What can hang from each mark:
saned: vekubef
nefe: rezik
vapobot: zivire
nava: mavu
mavu: nava vinarig
golek: mavu rezik
zivire: golek saned vapobot
vekubef: saned vinarig

Every row comes from one small tree of marks. The marks that hang from a mark follow it in brackets, in alphabetical order. Every link used is in the known rows. Which tree was each row made from?
Known rows:
saned[vekubef]: [ 0.36 -0.23  0.03 -0.23  0.03  0.10  0.26  0.16  0.19 -0.15  0.08 -0.03
  0.08 -0.02  0.14 -0.01 -0.31]
golek[mavu[nava] rezik]: [ 0.21 -0.26  0.16 -0.17 -0.04 -0.06 -0.01  0.11 -0.03 -0.29  0.19  0.00
  0.28  0.05  0.23 -0.21 -0.16]
vapobot[zivire[golek[mavu rezik] saned]]: [-0.01 -0.23  0.20 -0.49 -0.08 -0.09  0.27  0.36  0.01 -0.06  0.05  0.13
  0.18  0.07  0.41 -0.29 -0.20]
vapobot[zivire[golek saned[vekubef]]]: [ 0.12 -0.20 -0.02 -0.54 -0.05 -0.03  0.36  0.32  0.19  0.08  0.13  0.11
  0.02  0.08  0.31 -0.08 -0.32]
zivire[golek[rezik] saned[vekubef] vapobot]: [-0.20 -0.33  0.07 -0.38 -0.06 -0.06  0.34  0.44  0.36  0.11  0.25 -0.06
 -0.06  0.10  0.29  0.07 -0.42]
vapobot[zivire[golek[mavu[nava vinarig] rezik]]]: [ 0.04 -0.18  0.10 -0.37 -0.12 -0.07  0.17  0.31  0.05 -0.08  0.16  0.13
  0.26  0.01  0.22 -0.17 -0.06]
mavu[nava]: [ 0.27 -0.20 -0.02 -0.20 -0.12  0.06  0.17 -0.02  0.03 -0.11  0.34 -0.04
  0.22  0.01  0.21 -0.11 -0.19]
nava[mavu[vinarig]]: [ 0.29  0.02  0.09 -0.30  0.00  0.12  0.30  0.21 -0.07 -0.12  0.15  0.09
  0.10 -0.01  0.04 -0.09 -0.12]
nava[mavu]: [ 0.28 -0.13  0.13 -0.31 -0.05  0.12  0.26  0.16 -0.08 -0.15  0.03  0.03
  0.22  0.01  0.08 -0.07 -0.21]
zivire[saned[vekubef] vapobot]: [ 0.16 -0.18  0.02 -0.38  0.01 -0.02  0.31  0.25  0.22  0.04  0.31 -0.05
 -0.15 -0.07  0.27  0.06 -0.32]
zivire[golek[mavu rezik] saned[vekubef] vapobot]: [-0.11 -0.26  0.19 -0.42 -0.08 -0.09  0.21  0.48  0.26  0.00  0.23 -0.05
 -0.05  0.03  0.24  0.03 -0.36]
vekubef[saned]: [ 0.42 -0.03  0.10 -0.14 -0.05  0.09  0.15  0.08  0.13 -0.17  0.12 -0.10
  0.19 -0.05  0.09 -0.14 -0.22]
mavu[nava vinarig]: [ 0.28 -0.03 -0.08 -0.19 -0.06  0.06  0.23  0.03  0.04 -0.09  0.46  0.02
  0.09 -0.02  0.17 -0.13 -0.08]
vapobot[zivire[golek[mavu rezik] saned[vekubef[vinarig]]]]: [ 0.17 -0.12  0.10 -0.47  0.06 -0.09  0.20  0.44  0.23 -0.13  0.01  0.05
 -0.01  0.12  0.19 -0.15 -0.23]
zivire[golek[rezik] saned vapobot]: [-0.29 -0.30  0.16 -0.33 -0.16 -0.02  0.41  0.37  0.20  0.10  0.28 -0.07
  0.04  0.04  0.39 -0.07 -0.30]
saned[vekubef[vinarig]]: [ 0.47 -0.04  0.00 -0.15  0.09  0.16  0.26  0.18  0.29 -0.22  0.07 -0.15
 -0.01 -0.02 -0.04  0.00 -0.24]
nefe[rezik]: [ 0.05 -0.15  0.15 -0.19 -0.16  0.15  0.47  0.02  0.06 -0.24  0.09  0.02
  0.19 -0.15  0.15 -0.20 -0.10]
zivire[golek[mavu[nava]] saned vapobot]: [-0.06 -0.08  0.12 -0.43 -0.29 -0.03  0.20  0.26  0.07  0.07  0.53 -0.09
  0.01 -0.05  0.22 -0.02 -0.22]

Which tree is each row?
[ 0.20 -0.14  0.10 -0.58 -0.06 -0.05  0.24  0.36  0.11 -0.02  0.11  0.12
  0.02  0.03  0.26 -0.12 -0.27] : vapobot[zivire[golek[mavu] saned[vekubef]]]
[-0.09 -0.12  0.14 -0.42 -0.02 -0.09  0.25  0.53  0.26  0.02  0.33 -0.01
 -0.17  0.01  0.22  0.02 -0.28] : zivire[golek[mavu[vinarig] rezik] saned[vekubef] vapobot]
[ 0.00 -0.24  0.09 -0.51 -0.11 -0.16  0.14  0.28  0.02 -0.04  0.21  0.14
  0.18  0.14  0.39 -0.24 -0.20] : vapobot[zivire[golek[mavu[nava] rezik] saned]]
[ 0.04 -0.02  0.01 -0.37 -0.09  0.08  0.39  0.39  0.40  0.08  0.33 -0.19
 -0.20 -0.01  0.06  0.12 -0.31] : zivire[golek saned[vekubef[vinarig]] vapobot]
[-0.17 -0.14  0.28 -0.21 -0.19  0.06  0.31  0.45  0.15 -0.04  0.20 -0.06
  0.14 -0.16  0.14 -0.03 -0.11] : zivire[golek[mavu[vinarig] rezik] vapobot]
[ 0.41 -0.06 -0.06 -0.44  0.14 -0.02  0.30  0.22  0.19 -0.09  0.10  0.04
 -0.08  0.03  0.21 -0.14 -0.20] : vapobot[zivire[saned[vekubef[vinarig]]]]
[ 0.08 -0.26  0.12 -0.53  0.01 -0.13  0.20  0.41  0.14 -0.06  0.03  0.14
  0.07  0.12  0.34 -0.16 -0.30] : vapobot[zivire[golek[mavu rezik] saned[vekubef]]]
[-0.16 -0.15  0.12 -0.38 -0.24  0.07  0.46  0.31  0.15  0.15  0.37 -0.10
 -0.01 -0.07  0.31 -0.02 -0.28] : zivire[golek saned vapobot]
[ 0.01 -0.10  0.15 -0.48 -0.04 -0.08  0.30  0.40  0.01 -0.05  0.13  0.17
  0.08  0.04  0.38 -0.30 -0.12] : vapobot[zivire[golek[mavu[vinarig] rezik] saned]]
[ 0.09 -0.19 -0.01 -0.44  0.07 -0.07  0.32  0.40  0.31 -0.03  0.03  0.04
 -0.01  0.17  0.24 -0.12 -0.28] : vapobot[zivire[golek[rezik] saned[vekubef[vinarig]]]]
[ 0.05  0.02 -0.01 -0.48 -0.14 -0.08  0.17  0.37  0.24  0.10  0.60 -0.03
 -0.21 -0.02  0.11  0.12 -0.24] : zivire[golek[mavu[nava vinarig]] saned[vekubef] vapobot]
[-0.01 -0.09  0.15 -0.35 -0.02 -0.04  0.22  0.51  0.35 -0.07  0.22 -0.16
 -0.15  0.04  0.08  0.04 -0.29] : zivire[golek[mavu rezik] saned[vekubef[vinarig]] vapobot]
[-0.01 -0.25  0.29 -0.20 -0.17  0.09  0.22  0.32  0.06 -0.19  0.03 -0.04
  0.29  0.02  0.21 -0.17 -0.23] : zivire[golek[mavu rezik]]
[ 0.09 -0.28  0.02 -0.55 -0.02 -0.21  0.08  0.34  0.15 -0.03  0.19  0.14
  0.09  0.18  0.31 -0.12 -0.30] : vapobot[zivire[golek[mavu[nava] rezik] saned[vekubef]]]
[ 0.15 -0.16  0.22 -0.39 -0.21  0.08  0.30  0.30  0.00 -0.08 -0.01  0.07
  0.30 -0.13  0.20 -0.15 -0.12] : vapobot[zivire[golek[mavu]]]
[-0.17 -0.29  0.21 -0.23 -0.27 -0.02  0.14  0.32  0.16 -0.04  0.28 -0.10
  0.25 -0.06  0.15  0.03 -0.19] : zivire[golek[mavu[nava] rezik] vapobot]
[ 0.09 -0.10 -0.01 -0.41  0.01 -0.14  0.07  0.35  0.19 -0.08  0.45  0.06
 -0.11  0.23  0.23 -0.10 -0.31] : zivire[golek[mavu[nava vinarig] rezik] saned[vekubef]]
[ 0.12 -0.10  0.17 -0.53 -0.16 -0.01  0.31  0.30 -0.04 -0.02  0.14  0.10
  0.13 -0.02  0.34 -0.24 -0.17] : vapobot[zivire[golek[mavu] saned]]
[ 0.15 -0.04  0.18 -0.40 -0.17  0.09  0.34  0.33  0.01 -0.06  0.09  0.10
  0.20 -0.15  0.17 -0.16 -0.05] : vapobot[zivire[golek[mavu[vinarig]]]]
[ 0.22 -0.10  0.24 -0.16  0.05  0.03  0.18  0.25 -0.04 -0.30  0.10  0.04
  0.15 -0.06  0.22 -0.27 -0.07] : golek[mavu[vinarig] rezik]
[ 0.04 -0.12  0.03 -0.49 -0.19 -0.08  0.13  0.33  0.23  0.08  0.51 -0.07
 -0.10  0.00  0.14  0.12 -0.33] : zivire[golek[mavu[nava]] saned[vekubef] vapobot]
